Each row comes from the steps of one walk. Every step used is in the known rows, and no mark comes twice. Write the walk behind each row, first mark first.
In the rows, 128 means zero.
Known rows
rumel > fole > zivim > marol: [120 118 145 106 103 175 154 110 120  83  80 153 158 163 141 134 143 124
 108  98 110 105 128 110 158 206  99 126 122  36 118 203 143 125 141 147
  87 127 129 109  77 117 138]
nulobug > rumel > boga > beri: [118  45 124 119 158 164 111 139 159 175 123 123 141  95  84  78  95 140
 117 102 127 124 128 149 114  84 162 146 124 134 130 113  77 103 127  96
 112 108  25 115 135 129  97]
pizol > doru > boga > rumel: [124 163 131 129 106  97 172 112 100 101 123 122  69 123 174 115 168  96
 129 155 145  92 171  83 156  94 153  93 116 197 142  94 139 150 130 163
 157 112 192 150 145 109 162]
marol > matud: [ 99 100 135 128 129 127 101 144 139  71 106 144 125 137 137 178 143 126
 124 148 108 156 147 110 154 138 135 132 170 119 124  89 134 156 156 104
 183 161 121  94 105 140 153]
marol > nulobug > rumel: [115 112 111 129 165  80 143 124 143 164 111  94 156 113 105 131  88 130
 111  86 114 118 128 114 109 203 155 147 106 130 141 117 101  80 162 127
 139  73  45  58 184 128 139]
beri > pizol > doru > boga > rumel: [125 160 110 132 136 116 159 150 173 138 141 115  77 129 128 133 145 120
 152 159 151 120 134 140 103 107 155 107 145 172 105  94 115 163 112 117
 165  98 190 134 150 120 145]
marol > dezos: [147 128 153 141 112 105  95 136 104 135 178 112 148 131 134 117 127 126
 128 112 109 142 113 147 142  78 144 132 148 116 138 133 123 137 121 121
 118 197 118 126 111 133 131]
nulobug > rumel > fole > zivim > beri > pizol: [119  71 129 126 138 188 178 123 111 109  79 146 166 136  95 122 117 168
 121 108 134  98 115 126 160 160 158 153 112  73 123 182 127 115 126 119
  80  91  53  88 115 128 136]
beri > boga: [134 110 112 142 151 116  56 140 183 127 107 142 133 131 122 141 128 131
 151 126 112 143 139 150  92  71  97 136 184 117 109 130 107 148 134 102
 122 108 130 122  86 124 138]
delar > marol > lelir: [144 170 166 120 162 125 128 116  99 247 133 137 182 149 107 128 115  95
 126 159  83 166 135 149 162 167 125 140 191 109 141 138 153 102 124 160
 153 179  98 113  77 138  87]
doru > boga > beri > pizol > rumel > fole: [128 102 175 138 129 137 149 126  92 115 141 117 133 115 135  73 167  95
 132 142 143 109 138 120  75  68 148 116  95 145 138 110 139 127 112 154
 132 147 134 154 164 149  97]
nulobug > fole > zivim: [136 183 154 157 130 152  72 114 118 108 117 149 135 175 160 154  92 136
 143 122 145 128 138 143 116 123  93 142 123 145 135 166 137 121 116 130
 132  91 181 158  99 141 147]
dezos > marol: [142 126 125 118 113  97  75 111  81 142 132 126 140 138 143 134 117 118
 108 161  86 157 131 154 165 168 133 124 165 120 134 133 156 139 140 157
 146 203 206  81 125 119 110]
matud > marol > lelir: [151 172 110 100  97 134  56 133  83 195 143  98 121 122  74 135 125  88
 142 140  99 177 116 143 168 171 109 141 141  75 122 115 222  96 136 146
 103 181 120  91 186 133 130]
beri > pizol > rumel: [120 138 121 152 176 153 158 152 206 149 140 109 113 122  83 134 111 167
 153 142 146 142 123 142  70 131 166 132 156 113 107 105 109 126 113  89
 144 111  97 122 141 130 122]
doru > boga > rumel > nulobug > fole: [141 162 205 114 109  87 122 114  45  68 146 139 112 125 192 117 161 100
 138 176 167 103 136 104 116  26 106 101 107 202 160 118 174 138  93 161
 149 157 171 183 120 142 123]
zivim > marol: [120 141 174 117 171 153 140 138 130 111 121 125 153 131 132 134 115 108
 127 159 105 148 134 127  99 136 117 112 155 124 122 141 109 115 124 169
 172 159  70 117  74 116 109]
lelir > marol: [132 103 139 126  83 118  65  92  88 169 157 106 186 128 135 135 120 134
 118 142 108 118 125 123 214 179 141 132 161 143 126  69 147 148 130 101
 120 144 135 107 142 135 117]
lelir > marol > delar > punog: [116  85 133 128  78 134  83  98  59 202 175 114 190 131 145 123 122 142
 128 128 102 128 111 119 227 191 196 145 131 135 105  52 163 162 123 130
 115 167 140 140 172 132 115]
boga > doru: [124 149  82 130 101 132 165 123 165 140 131 129  56 101 135 110 135 113
 135 137 140 105 151  89 191 121 137 115 124 165 139  85 112 133 154 140
 156 113 165 105 131 104 141]
doru > boga > rumel: [129 149 190 103 118  61 150 119  30  89 137 127 131 116 180 107 161  94
 137 182 139 104 136 100 134  77 153 104 128 178 145 119 162 151 108 162
 151 155 192 163 126 134 129]
pizol > rumel > fole > zivim > marol > nulobug: [112 134 148 143 137 157 182 108 152  96  87 128 153 140 116 112 119 158
 119  93 122  95 147  68 112 207 138 127 115  35 141 165 139  79 144 137
 104 109  56 110 108 122 139]
nulobug > fole > zivim > marol: [135 188 177 153 145 165  73 121 126  98 114 152 150 179 161 148  85 127
 147 135 136 131 135 141  96 122  80 133 132 136 132 174 130 113 110 151
 153 103 154 156  70 139 136]
fole > nulobug > rumel: [129  40 181 168 175 142 152 113 156 127 119 104 137 119 105 130 132 133
  94  90 102 136  96 115 131 122 161 125  76 120 139 107  89 121 128 167
  82 125  16  78 177 124 120]
fole > nulobug > rumel > boga > beri: [128  25 164 158 170 139 131 126 184 155 128 107 135 105  95 105 125 127
  90  72  96 134  91 132 115 103 155 128  80 116 135  98  65 118 124 139
  77 120  19  88 170 126 104]
dezos > marol > delar > punog: [126 109 119 120 109 111  92 116  54 173 149 134 144 139 152 122 119 126
 118 147  81 167 116 150 179 180 187 137 136 114 113 117 171 154 134 186
 141 227 211 114 158 116 108]
fole > zivim: [124 149 115 107 107 140 112 119 115 112 129 139 128 156 112 150 103 134
 123  99 160 127 114 141 150 212 108 142 129 103 104 179 115 142 151 131
 139 106 174 146 114 130 152]
fole > zivim > beri > pizol > doru > boga: [127 184  95 117 111 130 169 141  73  97 121 150 128 147 110 158 118 152
 141 134 174 108 103 147 147 179 131 148 134 136 102 181 124 154 127 119
 151  85 200 139  96 131 171]
boga > rumel: [121 161 119  98 119  56 156 123 124 104 145 130 102 123 177 150 135 123
 118 159 102 126 141 109 169 153 138 105 149 139 135 119 138 160 125 129
 157 134 206 148 122 120 123]
beri > pizol > doru: [122 150  81 143 147 150 153 151 219 159 137 112  74 132 105 152 130 135
 144 134 144 137 134 154 105 135 151 121 149 154  96  95  96 154 127  99
 155  88 160 112 154 114 146]
fole > zivim > beri > boga > rumel: [129 176  84 108 109  95 128 138  91  82 114 169 143 147 128 168 108 158
 139 129 141 115 108 142 159 177  97 149 161 106 107 198 123 161 134 110
 143  87 210 148  62 132 162]
doru > boga: [131 127 196 123 134 112 136 118  26 106 125 120 146 117 148 104 158  97
 137 165 153 113 135 116 113  63 156 122 119 180 140 123 154 132 117 161
 132 157 136 142 131 135 135]
doru > boga > beri > pizol: [131 111 167 127 133 121 127 134  82 128 159 114 127 113 134  85 158  82
 135 150 149 125 129 144  74  64 142 118 102 180 129 103 126 142 114 156
 156 148 159 159 170 151  96]
doru > boga > rumel > nulobug: [137 148 192  99 104  82 138 116  44  71 150 134 109 113 176 115 167  99
 132 172 169 104 130 102 127  49 116 100 109 193 151 115 167 143 104 160
 149 164 163 176 127 138 122]
zivim > fole: [106  84  84 116 124 129 194 129 133 144 140 116 136 114  95 117 172 128
 118 135 142 144 121 140 174 192 124 104 107 119 107 155 132 125 150  91
 105 152  88 129 152 120 123]
doru > boga > beri > pizol > rumel: [129 112 173 139 140 128 137 132  90 123 156 111 127 110 127  77 154  95
 139 149 153 120 134 129  62  64 150 117 101 169 135  99 128 129 112 156
 155 146 136 164 169 152  96]
matud > marol > delar: [128 120 106  93  95 151  91 133  73 151 130  99 127  96  91 144 132 114
 146 114 105 193 113 131 167 165 123 135 125 114 110  99 193 118 140 171
  90 209 140 127 205 112 150]
nulobug > rumel > boga: [118  58 138 116 165 161 118 140 144 171 105 125 152 100  83  93  91 155
 128 115 136 121 123 144 126  83 175 150 143 130 126 123  90 102 123  87
 101 105  15 100 109 120 122]
delar > marol > nulobug: [129 155 151 112 160  80 146 119 134 218 111 119 186 135 129 150  96 101
 118 125  87 165 132 132 109 221 117 135 174 134 148 136 103  90 155 171
 162 130 122  83 101 127 114]
nulobug > rumel > fole > zivim > beri: [119  69 135 125 131 185 179 111  88 101  72 148 169 134 106 119 121 164
 112 105 129  93 124 111 176 158 155 151 104  78 134 184 134 109 134 131
  74  98  46  90 112 125 138]
matud > marol: [139 140 117  94  89 142  73 135  99 145 123  97 112 112  98 152 122 102
 142 136 114 185 117 135 134 167 108 130 135 106 125 119 182 107 147 161
 100 166 152  94 177 120 147]
pizol > beri: [144 110  87 134 135 135 131 137 147 156 157  96 119 150 127 109 123 103
  98 135 129 139 147 135  87 134 151 135  86 124 136 111  94 127 143 113
 137 148  94 149 185 137 101]

Which walk is each row?
[131 108 114 117 120 106  92 110  53 150 139 128 153 121 137 127 126 130
 112 139  75 166 126 150 199 168 146 129 155 129 119 114 166 149 132 166
 135 246 194 114 153 111 114]
dezos > marol > delar
[141 168 201 108  97  91 115 113  43  61 146 146 114 134 185 119 151 102
 140 164 180  99 128 108 120  54  95 105 104 189 152 137 170 140  98 162
 151 145 187 193 115 145 129]
doru > boga > rumel > nulobug > fole > zivim
[144 152 117 127 116  94  35 136 200  81 127 168 101 148 160 157 120 136
 154 126 137 128 132 143  98  59  35 119 169 124 120 145 123 158 117 105
 142  98 180 174  69 135 132]
beri > boga > rumel > nulobug > fole > zivim
[121 113 122 110  86 163 154 103 115  92  83 150 144 158 140 138 150 132
 104  86 120 100 130 111 177 204 114 134 112  44 120 194 151 133 147 125
  67 115 157 108 104 119 149]
rumel > fole > zivim
[146 163 152 138 103 189  70 111 149  82 146 153  86 153 146 167 116 142
 125 103 199 132 125 144 106  67  33 131  89 174 145 143 144 109 114 123
 128 122 108 173 113 142 126]
rumel > nulobug > fole > zivim
[139 133 108 119 122  86  60 138 201  91 131 156  97 127 151 153 136 132
 145 133 127 134 135 137 106  55  54 114 175 127 121 124 121 160 123 105
 140 115 156 158  82 127 124]
beri > boga > rumel > nulobug
[133 170 152 168 137 186 145 113 138  74 131 143 103 129 123 141 112 187
 135 123 188 115 143  96  94  75 100 136 101 141 163 132 152  81 111 118
 126 119  49 166 105 138 130]
pizol > rumel > nulobug > fole > zivim > beri
[124 107  86 132 139 142 123 145 199 161 174 110  94 117 111 120 130 106
 116 112 115 156 129 171  82 134 122 125 112 142 112  94  86 147 133 120
 164 122 160 144 186 143  75]
boga > beri > pizol
[126 192 116 146 141  70  93 119 143 146 118 115 150 154 149 159  79 122
 125  84 122 120 130 127  94 210 101 147 108 136 141 143 120  90 151 122
 148  56 157  98 153 138 158]
marol > nulobug > fole > zivim
[115 124 135 140 160 146 143 134 169 154 120 119 128  98  95  96 107 171
 137 121 137 119 145 104  94  97 172 136 157 106 137 108 111  92 123  74
 108 123  53 132  98 118 129]
pizol > rumel > boga
[134 103 121 135 128  73  90 130 197  93  97 152 128 138 165 143 157 125
 131 119  72 121 132 119 127  94  89 112 168  73 121 139 122 167 125 115
  94 109 169 121  84 120 132]
beri > boga > rumel > fole > nulobug
[143 188 187 159 136 154  58 126 119  98 130 150 158 182 162 139  84 126
 150 127 130 133 127 148  96 105  81 133 136 128 135 178 127 113 103 149
 149 124 150 159  62 143 136]
nulobug > fole > zivim > marol > dezos
[136 182 164 128 155  91 114 116 134 206 105 134 191 161 142 154  77 105
 130 121  98 159 132 138  97 215  94 141 167 135 152 158 108  84 146 174
 163 109 150 102  85 137 120]
delar > marol > nulobug > fole > zivim
[121  84 129 125  89 127  84  91  60 178 164 108 200 111 129 128 129 146
 122 120  97 126 121 119 248 178 156 137 151 150 111  47 157 157 123 110
 109 186 124 140 168 128 121]
lelir > marol > delar
[124 179  66 142 149 123 218 155 107 125 120 135 113 114 121 177 138 168
 134 170 129 125 123 146 146 118 170 143 151 173 120 126 124 152 113  89
 145  94 159  97 107 116 156]
zivim > beri > pizol > doru
[151 113  74 133 133  88  85 150 194 139 150 117 116 155 143 111 123 103
 120 142 110 134 150 139  71  98 116 126 126 103 127 117  86 151 135 100
 145 128 134 167 149 140 101]
pizol > beri > boga > rumel
[122  96  93 103 128 125  92 148 179 189 147 124 116  95 114  93 117 115
 113  98 111 137 130 164 103  91 131 136 144 137 120 104  78 126 131  68
 119 125 132 138 117 124  97]
rumel > boga > beri
[132 153  87 142 153  99 150 147  83 103 100 156 154 113 132 170 137 164
 141 165 107 129 126 144 136  74 132 154 176 145 129 151 131 147 120  93
 123 109 138 106  61 124 149]
zivim > beri > boga
[122 157 148  99 129 156 114 130 122  96 123 145 147 161 113 142  92 121
 130 117 146 133 112 138 121 213  89 129 142  91  99 192 104 130 142 163
 169 123 134 144  75 127 137]
fole > zivim > marol
[111  17 115 138 150 135 193 132 169 157 132 108 150 104  70  97 167 135
 102  99 127 138  86 139 164 170 139 105  79 100 110 143  95 115 139  96
  63 142   8 101 166 119 115]
zivim > fole > nulobug > rumel > boga
[131 108 175 126 122 117 128 117  49 115 150 117 131 110 149  82 164  75
 122 146 143 119 142 123  97  63 139 116  91 184 145 107 137 133 123 175
 147 157 150 162 166 147 101]
doru > boga > beri
[125 174  94 109 110 125 162 127  58  93 118 155 145 144 117 168 109 158
 123 124 154 118 106 141 172 201 122 155 133 119 114 195 128 144 140 120
 138 102 182 135  87 130 163]
fole > zivim > beri
[115 110 122 143 153 149 137 134 186 159 136 117 117  93  97  81 110 157
 126 106 129 123 150 110  82  98 160 132 137 109 140  96  98  92 128  85
 119 123  63 147 122 126 105]
pizol > rumel > boga > beri
[150 110  70 126 111 102  87 143 191 124 136 130 124 172 145 108 128 105
 114 123 112 119 144 133  86 132 102 128 118  66 121 147  95 152 140 101
 124 119 149 167 138 140 109]
pizol > beri > boga > rumel > fole > zivim
[123 130  80 105 112 124 121 150 186 188 124 134  86  87 115  91 115 127
 138 119 135 108 131 127 156  84 145 131 165 148 123  94  86 126 135  65
 121 107 145 109  82 100 138]
rumel > boga > doru
[138 199 127 109  94  90 134 120 117  59 153 161  84 138 190 175 127 146
 122 149 152 116 127 118 157 102  66 112 119 169 153 141 157 145 103 122
 155 123 195 182  97 134 124]
boga > rumel > nulobug > fole > zivim > beri
[126 149 115 141 144 141 153 149 172 147 134 111  85 129 113 132 143 121
 152 150 158 124 133 147  93 101 157 116 141 172 102  95 110 154 117 115
 156  97 163 122 153 120 148]
beri > pizol > doru > boga
[124 148 135 142 117 134 163 112  98 115 116 116  79 123 152 113 166  98
 129 143 154  99 169  94 140  84 156 105 110 198 138  94 133 137 137 163
 143 113 153 134 150 110 166]
pizol > doru > boga
[121 117  67 141 131 149 136 142 221 161 168 109  65 119 115 119 138 102
 115 105 120 145 146 158  92 132 124 115 104 156 113  81  81 149 139 126
 170 104 168 144 195 133  92]
boga > beri > pizol > doru
[147 177 134 141 112 186  95 127 144  82 146 158  92 150 137 179 115 159
 134 119 200 132 111 158 101  61  42 139 100 177 139 149 145 116 102 107
 133 112 117 165 103 144 127]
rumel > nulobug > fole > zivim > beri > pizol
[119  68 116 119 147 164 132 140 166 174 107 130 119  89  85  76  94 148
 136 116 143 103 129 123 151  77 172 142 139 143 132 106  82 102 130  95
 113  95  33  94 110 112 126]
nulobug > rumel > boga > doru
[120 104  93 141 129 166 143 135 209 139 156 120 102 128 103 105 128 127
 117  91 125 134 134 143  82 164 120 126 101  90 115 118  97 129 136 119
 143 111 141 151 176 145  83]
boga > beri > pizol > rumel > fole > zivim
[132 169  83 128 143  64 159 148  85  90 108 161 145 112 154 172 139 162
 140 176  97 122 127 133 151  83 128 141 182 143 132 149 137 161 114  95
 136 108 178 121  56 123 146]
zivim > beri > boga > rumel
[114 105 106 117 164  76 125 137 158 190 108  98 161 102  95 117  78 135
 115  78 115 114 120 127 100 183 158 152 124 124 135 116  87  77 155  93
 126  68  40  58 160 124 141]
marol > nulobug > rumel > boga
[123 123 112  97  83 158  89 140  72 176 141 106 117 114 108 140 125 110
 152 122 110 195 103 131 147 180 163 143 106  98 104 104 198 122 141 191
  96 189 157 127 210 116 144]
matud > marol > delar > punog
[118  47 150 132 146 186 167 108 118 118  78 131 159 124 113 108 132 148
 109 110 114 104 140 107 159 125 165 139 105  89 141 147 134 104 133 134
  70 114  19  81 134 121 124]
nulobug > rumel > fole
[135 125  80 146 125 118  77 141 213 134 110 149  88 115 125 117 131 121
 161 128 123 118 147 121 130  62  92 125 176 133 116 107  97 148 147 114
 141  92 155 114  85 112 146]
beri > boga > doru
[127 171  95 145 159 142 213 154 108 107 131 137 124 105 103 170 129 193
 138 167 152 128 110 139 114  96 155 149 145 152 132 130 138 126 102  82
 137 117  97 115 100 130 133]
zivim > beri > pizol > rumel > nulobug
[155 112  75 130 123 105  78 149 203 128 158 121 101 153 141 115 127 106
 116 134 131 134 145 140  64  79  90 123 114 114 131 114  91 146 133  98
 144 134 114 177 150 142  95]
pizol > beri > boga > rumel > nulobug
[123 119 141 114 108  68 185 107 141  83 115 133 113 133 191 147 172 119
  93 122  66 108 128  84 188 166 132  95 112  81 144 134 148 160 122 142
  88 135 186 116 131 114 122]
boga > rumel > fole > nulobug
[142 185 108 108  89 100  42 133 116 153 115  93 130 134 111 162  86  99
 146 102 114 170 112 133 103 220  80 141 116 101 134 134 178  78 157 159
 113 112 175  80 193 132 165]
matud > marol > nulobug > fole > zivim
[140 205 131 156 129 113  86 127 102  84 109 171 144 170 176 167  97 153
 153 146 131 118 133 142 125 101  84 144 147 146 137 179 144 137 103 115
 139  78 215 162  60 142 153]
nulobug > fole > zivim > beri > boga > rumel
[134 111 176 135 130 143 130 130 101 112 165 115 111 109 125  82 158  99
 135 142 173 119 130 131  58  42 126 114  88 180 139  95 131 123 109 154
 154 151 117 174 172 154  90]
doru > boga > beri > pizol > rumel > nulobug
[111  25 101 139 136 136 203 133 185 158 133 111 126  97  70  86 168 131
 108 101 133 126  89 125 183 165 137 100  75 109 115 132  91 114 145 101
  72 134  20  97 166 113 118]
zivim > fole > nulobug > rumel > boga > doru
[121 107  70 113 132 134  99 162 226 201 151 120  93 100 100  97 117 120
 124  97 122 136 128 176  87  92 135 131 150 142 105  91  64 137 125  55
 132 102 147 136 128 121 104]
rumel > boga > beri > pizol > doru
[130 159 114 130 126 130 152 148 184 126 149 119  61 127 127 140 149 123
 149 151 171 119 129 141  99  87 129 105 132 181 109  91 118 158 110 114
 164 104 172 143 152 123 140]
beri > pizol > doru > boga > rumel > nulobug
[143 197  99 110  90  93  66 137  88 145 109 101 139 128 114 171  89 111
 146 114 112 166 107 132 113 214  87 148 119 107 139 143 184  79 152 154
 113 109 178  76 179 132 170]
matud > marol > nulobug > fole > zivim > beri
[115 122 142 146 124 176 180 102 141  91  92 135 136 138 116 113 133 169
 120  99 135  97 151  73 135 177 147 131 115  46 141 160 150  97 139 125
  84 117  81 127 113 123 141]
pizol > rumel > fole > zivim
[111  21 120 147 150 137 204 123 157 139 133 105 146 112  77 107 173 132
 100 105 127 141  91 129 170 183 136 101  66 103 115 144 106 117 144 120
  71 146  10 102 184 122 114]
zivim > fole > nulobug > rumel
[133 155 162 167 134 194 122 108 165  83 135 137  96 134 119 132 109 175
 135 112 190 119 147  96  84  79  92 129  99 134 158 125 144  80 116 124
 126 122  45 171 120 138 126]
pizol > rumel > nulobug > fole > zivim
[118  89 166 174 148 163 197 100 162  99  93 117 133 124 123 114 157 161
 104  96 102 106 143  63 125 140 164 119  95  55 155 124 143  96 130 138
  60 134  39 100 139 118 129]
pizol > rumel > fole > nulobug
[104 124 170 119 166 167 156 143 104 142 139 134 156 133 141 122 118 116
 138 145  99 157 121 122 111 149 172 126 127 118 101 125 125 131 118 198
 167 182  74 150 106 113 108]
zivim > marol > delar > punog
[128 118 155 111  93 167 140 115 116  82  96 150 167 166 142 124 142 123
 111  91 105 105 120 115 159 187 100 126 126  28 121 207 141 125 135 146
  84 148 126 111  69 122 138]
rumel > fole > zivim > marol > dezos
[127 180  89 141 148 117 218 153  76 117 119 134 120 112 127 162 148 158
 142 180 139 116 122 141 137  96 174 140 147 185 125 125 133 151 106 101
 146 101 163 106 108 121 157]
zivim > beri > pizol > doru > boga
[131 119 205 116 109  69 170 108  41  72 117 130 140 123 190 104 187  91
 118 158 114  91 127  83 148  86 149  97 103 136 152 130 169 151 106 173
 103 156 179 140 131 130 130]
doru > boga > rumel > fole > nulobug
